Every row comes from one small tree of marks. The marks that hang from a mark follow it in brackets, in the order of their numbers. Every link used is in the known rows. Which tree was each row made from?
In the rows, 128 means zero.
Known rows
Q_841(Q_765): [130 135 121 135 108 121 126 122 126  82 118 124 110 101 126 143 135 126
 126 151 124]
Q_765(Q_898(Q_889)): [127 168 131 120  95 139 131  99  81 120  95 141 146 140 123 151 140 153
 145  76 123]
Q_841(Q_550 Q_765(Q_210) Q_809): [140 148 126 122  70 171 162  93  70  15  72 141 128  80 132 142 113 144
 106 169 124]
Q_889(Q_898(Q_765(Q_210 Q_841(Q_809)))): [ 94 156 135 119  91 137 130 106 113  95 104 144 119 136 125 143 127 153
 121  65 110]
Q_210(Q_765(Q_841)): [130  84 119 137 101 132 105 137 151 112 110 110 114 144 148 135 140 107
 145  87 129]
Q_814(Q_841(Q_765)): [115  96 103 113 130 101 121 116 159  95 106 106 117 130 146 159 128 105
 138 141 113]
Q_210(Q_765(Q_841(Q_550) Q_898(Q_889))): [135 119 118 122  78 155 114 122 100  91  76 122 124 158 148 147 149 127
 150  52 127]
Q_210(Q_765(Q_841 Q_898)): [127 108 124 135  92 153 110 127 135  98  92 119 128 141 148 150 148 117
 154  65 124]
Q_237(Q_814(Q_841(Q_765(Q_210 Q_898) Q_809))): [131 126 130 119  89 149 148  74 111  62 113 137 129  93 161 159 113  93
 150 143  95]
Q_210(Q_765(Q_841(Q_550 Q_809) Q_898(Q_889))): [146 115 127 124  72 157 121 111  95  77  69 124 136 143 143 146 149 127
 145  67 133]
Q_237(Q_814(Q_841(Q_765(Q_210) Q_809))): [133 114 128 120  95 139 146  78 119  68 122 132 121  95 161 151 110  88
 145 154  98]
Q_814(Q_237): [107 133 106 122 145 138 140 128 137 118 117 111 140 169 144 140 153 107
 150 116 133]
Q_765(Q_210 Q_841(Q_809) Q_898(Q_889)): [ 89 164 130 112  19 180 159  65  54  89  73 146 174 159 141 157 113 174
 144  29  88]
Q_550(Q_841(Q_765 Q_809)): [177  98 142 139  99  87 134  91 132  75 106 144 125  83 149 135 140 127
 121 155 131]
Q_809(Q_841(Q_550)): [146 149 128 111 168 150 130 146 117 144  91 132 132 117 134 104 115 118
 118 110 131]
Q_898(Q_765(Q_210 Q_841) Q_889): [ 98 140 119 113  42 109 125  87  81 139  98 141 141 205 128 140 124 184
 145  19 101]
Q_898(Q_765(Q_210 Q_841(Q_550 Q_809)) Q_889): [115 144 125 107  36 126 137  81  60 110  79 147 148 195 126 135 124 188
 133  36 108]
Q_210(Q_765(Q_898)): [139 117 125 141 112 140 106 124 140  98  93 123 122 111 140 153 145 115
 149  97 138]
Q_814(Q_841(Q_550 Q_765(Q_210))): [105 113  94  99 111 136 137 111 126  69  83 114 116 140 156 159 112 117
 131 134 104]
Q_814(Q_237 Q_841(Q_550 Q_765(Q_898))): [ 99 128  82  94 141 149 147 115 130  54  66  99 135 178 167 176 157  94
 157 119 118]
Q_210(Q_765): [142  93 120 143 121 120 101 134 155 112 110 114 108 114 139 139 137 105
 142 119 142]

Which tree is each row?
[142  80 127 139  96 132 112 126 147  97 103 112 125 128 144 134 141 108
 140 101 135]  Q_210(Q_765(Q_841(Q_809)))
[159 124 138 133  64 104 142  65 103  66  84 154 135  90 152 153 130 148
 129 119 116]  Q_550(Q_841(Q_765(Q_210 Q_898(Q_889)) Q_809))
[ 72 170 117 109  27 180 149  82  60 110  82 143 159 183 147 159 111 173
 151   8  80]  Q_765(Q_210 Q_841 Q_898(Q_889))
[118 105  91  98 140 135 153 106 134  42  69  97 141 157 160 163 154  89
 144 154 130]  Q_814(Q_237 Q_841(Q_550 Q_765 Q_809))
[103 171 116 128  56 145 137  86  83  70  86 138 126 109 130 169 120 156
 139  98 104]  Q_841(Q_765(Q_210 Q_898(Q_889)))
[ 92 131 124 123  71 136 130 107 116 124 107 142 142 181 137 140 122 168
 140  50  99]  Q_898(Q_765(Q_210 Q_841))
[119 131 122 116  95 149 142  85 115  77 120 134 118 109 166 160 113  91
 155 129  90]  Q_237(Q_814(Q_841(Q_765(Q_210 Q_898))))
[140 177 128 116  44 178 164  72  38   9  49 150 142  88 128 158 122 161
 117 132 121]  Q_841(Q_550 Q_765(Q_210 Q_898(Q_889)) Q_809)
[146 110 132 120 107 131 142  87 124  72 127 129 120  95 157 147 121  82
 145 161 106]  Q_237(Q_814(Q_841(Q_765 Q_809)))
[159 104 136 137  81  98 140  79 124  71 101 147 127  84 154 142 125 135
 122 145 119]  Q_550(Q_841(Q_765(Q_210) Q_809))
[151 132 130 108  93 149 149  80  86  57 102 138 124 108 158 150 125  95
 145 144 106]  Q_237(Q_814(Q_841(Q_550 Q_765(Q_898(Q_889)) Q_809)))
[ 86 160 129 117  95 137 125 114 116 104 109 142 111 148 128 144 127 152
 125  55 107]  Q_889(Q_898(Q_765(Q_210 Q_841)))
[ 97 174 126 100  18 203 168  72  28  68  56 151 171 168 145 152 112 177
 135  32  91]  Q_765(Q_210 Q_841(Q_550 Q_809) Q_898(Q_889))
[138 104 133 138  87 153 117 116 130  83  85 121 139 124 144 149 149 117
 149  79 130]  Q_210(Q_765(Q_841(Q_809) Q_898))
[150 117 129 111 107 147 149  92 106  58 115 133 118 100 160 142 120  84
 139 164 108]  Q_237(Q_814(Q_841(Q_550 Q_765 Q_809)))
[147 153 123 116 154 146 128 142 116 111  84 129 118  98 134 117 120 118
 116 126 129]  Q_809(Q_841(Q_550 Q_765))
[132 114 121 127  93 169 117 132 117  84  81 122 126 147 152 146 149 119
 148  67 126]  Q_210(Q_765(Q_841(Q_550) Q_898))
[107 158 133 112 115 136 125 129 110  99 107 141 107 152 125 135 143 145
 119  67 120]  Q_889(Q_898(Q_765(Q_841(Q_550))))
[ 84 119  73  94 128 146 149 111 134  59  72  97 127 181 172 171 136  96
 153 124 110]  Q_814(Q_237 Q_841(Q_550 Q_765(Q_210)))
[177 117 144 134  83  92 136  76 109  72  91 150 134  89 147 147 147 140
 129 129 129]  Q_550(Q_841(Q_765(Q_898(Q_889)) Q_809))
[127 176 120 114 128 172 137 123  97  97  65 139 131  96 139 132 109 133
 123 100 114]  Q_809(Q_841(Q_550 Q_765(Q_210 Q_898)))
